Each row was made from one small tree. Brackets hold a mark, then the marks that hang from it, in alphabetical order. Every link used is in the known rows. Write each row's tree.
Known rows:
{nufedu {midat gemi {mufanuz tumedi}}}: [-0.38  1.14  3.60 -0.20 -1.59 -2.01  0.31 -3.94  0.65 -1.06  1.99 -1.16
 -0.39 -2.45  2.45]
{mufanuz {midat gemi}}: [ 0.79  0.94  2.42 -4.95 -0.04 -0.21 -0.84 -2.26  0.09  0.65 -0.20 -2.06
 -1.73  0.89  2.63]
{pelene {tumedi {gemi midat} nusop}}: [ 2.71  0.73  0.22  0.26 -3.04  0.60 -1.28  0.10 -3.57 -3.13  2.42  2.35
  0.78  3.10 -0.21]
{gemi {midat mufanuz nufedu}}: [ 1.06  4.19  0.09 -1.36 -3.33 -2.12 -0.31 -1.97  0.07 -0.74 -0.64 -1.29
  1.91 -1.35  3.08]
{gemi {midat {mufanuz {tumedi nusop pelene}} nufedu}}: [ 0.39  2.00 -0.18  2.51 -3.76 -3.19 -0.91 -3.77 -3.83 -3.65  2.07 -2.20
  1.39  1.72  5.89]
{nufedu {midat gemi {mufanuz {tumedi pelene}}}}: [ 0.12 -0.21  3.12 -0.13 -0.05 -2.46 -1.17 -3.72 -0.22 -1.69  3.16 -1.27
 -1.10 -1.15  4.25]
{midat {mufanuz {tumedi gemi nusop}} nufedu}: [ 0.79  1.48 -0.31  4.54 -3.15 -1.45 -1.47 -3.44 -3.91 -3.83  2.16 -1.94
  1.59  1.76  3.12]
{midat gemi}: [ 0.41  0.92  2.20 -2.41 -0.18  0.11  0.31 -1.41  0.28  0.35 -0.25 -1.09
 -1.62 -0.29  1.20]
{gemi {midat nufedu}}: [ 0.78  3.19  0.51 -2.01 -3.15 -2.00 -0.12 -1.75 -1.06 -1.10 -1.96 -0.55
  0.99 -1.30  0.94]
{nufedu midat}: [-0.49 -1.50  1.07 -0.69 -0.97 -0.43  0.40 -0.46  0.44  0.07  0.23  1.58
 -0.02 -1.48 -1.60]
{gemi {midat {mufanuz tumedi}}}: [ 0.87  3.70  0.65  1.74 -2.28 -2.63 -0.69 -1.90 -0.12 -1.94  1.76 -1.23
  1.31 -0.23  3.38]
{pelene {tumedi {gemi {midat mufanuz nufedu}} nusop}}: [ 2.65  3.08 -0.26  0.32 -4.32 -0.61 -1.50 -1.88 -3.54 -3.53  1.90  0.80
  2.47  1.61  2.32]
{midat gemi {mufanuz {tumedi nusop pelene}} nufedu}: [-0.32  1.05  1.61  1.35 -2.00 -2.21 -0.49 -5.07 -3.63 -3.16  2.14 -3.60
 -0.43  1.38  6.35]
{gemi {midat {mufanuz tumedi} nufedu}}: [ 0.56  4.80  0.73  1.17 -3.63 -3.82 -0.58 -3.38 -1.00 -2.66 -0.02 -2.35
  2.21 -1.81  3.92]
{nusop {tumedi {gemi {midat mufanuz}} pelene}}: [ 2.74  2.22 -0.36  0.39  0.10 -0.34 -3.29  1.97 -0.16 -2.86  0.54 -1.26
  0.24  1.75  4.37]
{nusop tumedi}: [-0.61  0.79 -0.17  0.22  1.01  0.72  0.32  2.10  0.79 -1.57 -2.52 -1.09
  0.00 -0.44  0.27]
{midat mufanuz}: [ 0.19  1.06 -0.35  0.75 -0.26  0.11  0.03 -0.37  0.82  0.30  1.02 -0.66
  1.07 -0.31  2.01]

Write each row's tree:
[ 2.10  3.60  0.99  0.80 -3.19 -3.46 -2.58 -2.82 -2.81 -3.69  0.01 -1.12
  0.83 -0.39  1.52]	{mufanuz {tumedi {gemi {midat nufedu}}}}
[ 1.53  2.36  0.27  1.70 -0.98 -3.15 -1.98 -1.72 -0.90 -2.48  2.77 -1.37
  0.82  0.57  5.18]	{gemi {midat {mufanuz {tumedi pelene}}}}
[ 2.15  2.85 -0.32  0.45 -4.97 -0.62 -1.25 -2.27 -3.43 -2.11  1.08 -0.87
  1.40  1.94  2.68]	{tumedi {gemi {midat mufanuz nufedu}} nusop}
[ 1.65 -0.77 -0.34  0.92  2.29  0.68 -3.16  2.48 -0.85 -2.77 -0.47 -1.16
 -0.86  1.80  1.64]	{nusop {tumedi gemi pelene}}
[ 0.14  0.59  2.86 -2.61 -1.32 -0.09  0.82 -2.44  1.61  0.77  1.05 -0.24
 -0.79 -1.99  1.34]	{nufedu {midat gemi mufanuz}}
[-0.47 -1.60  2.91  1.09 -1.69 -1.47 -0.23 -4.36 -2.39 -2.23  3.86 -1.10
 -1.16  1.20  4.28]	{nufedu {midat gemi {mufanuz {tumedi nusop pelene}}}}
[ 1.21 -0.75  0.01  1.37 -1.36 -2.51 -3.67 -3.78 -5.72 -4.27  1.98 -2.30
 -0.09  4.39  4.32]	{mufanuz {midat nufedu} {tumedi gemi nusop pelene}}
[ 0.36 -1.11  0.89  4.15 -2.86 -0.85 -1.01 -2.47 -2.48 -2.63  3.93  0.72
  0.43  1.65  0.87]	{nufedu {midat {mufanuz {tumedi gemi nusop}}}}
[-0.61  1.35  2.26  1.90 -2.06 -0.62  0.89 -3.66 -1.97 -1.79  2.63 -2.63
 -0.51  1.38  4.15]	{midat gemi {mufanuz {tumedi nusop}}}
[ 1.15  3.50  0.07  0.98 -2.34 -4.45 -1.87 -3.19 -1.74 -3.24  1.01 -2.34
  1.56 -0.65  5.86]	{gemi {midat {mufanuz {tumedi pelene}} nufedu}}
[-0.71  0.35  1.20  2.34 -1.35 -2.16  0.02 -2.56  0.37 -1.30  1.97  0.14
  1.20 -1.75  1.30]	{nufedu {midat {mufanuz tumedi}}}
[ 2.56  3.42 -0.37 -0.29 -0.96 -1.39 -3.22  0.50 -0.89 -3.72 -1.29 -2.31
  0.93  0.37  4.83]	{nusop {tumedi {gemi {midat mufanuz nufedu}} pelene}}
[ 2.98  3.32  0.40 -1.82 -2.49 -1.51 -2.41 -1.14 -2.22 -3.46 -0.18  1.33
  1.72 -0.56  0.27]	{pelene {tumedi {gemi {midat nufedu}}}}
[ 0.48  2.46  1.95  0.03 -0.45 -3.12 -1.36 -4.58 -1.39 -2.71  1.37 -3.83
 -0.19 -0.95  6.43]	{midat gemi {mufanuz {tumedi pelene}} nufedu}
[ 2.40  1.82  0.11 -0.62 -4.23 -0.53 -1.07 -1.49 -4.46 -4.03  0.80  1.45
  1.64  2.12  0.34]	{pelene {tumedi {gemi {midat nufedu}} nusop}}
[ 3.45  1.56 -0.37 -0.18 -0.97 -1.04 -3.62 -0.05 -1.10 -1.13  3.00 -0.38
  0.08  2.03  3.90]	{tumedi {gemi {midat mufanuz}} pelene}
[ 1.43  1.72  0.62 -0.14 -1.24 -2.99 -3.38 -3.42 -2.76 -3.21  0.14 -2.23
  0.71  1.01  2.24]	{mufanuz {midat nufedu} {tumedi gemi}}
[ 1.35  2.37  0.93  2.31 -4.84 -2.44 -1.66 -3.41 -4.96 -4.11  0.80 -0.84
  0.74  1.77  1.51]	{mufanuz {tumedi {gemi {midat nufedu}} nusop}}
[ 2.95  1.06  0.69  1.45 -0.67 -2.88 -3.80 -1.13 -2.85 -3.38  2.83 -0.42
 -0.71  2.04  2.72]	{mufanuz {tumedi {gemi midat} pelene}}
[ 2.38  2.38  0.20 -1.03 -0.72 -1.49 -3.22  0.87 -1.98 -3.93 -2.30 -1.46
  0.18  0.61  2.86]	{nusop {tumedi {gemi {midat nufedu}} pelene}}
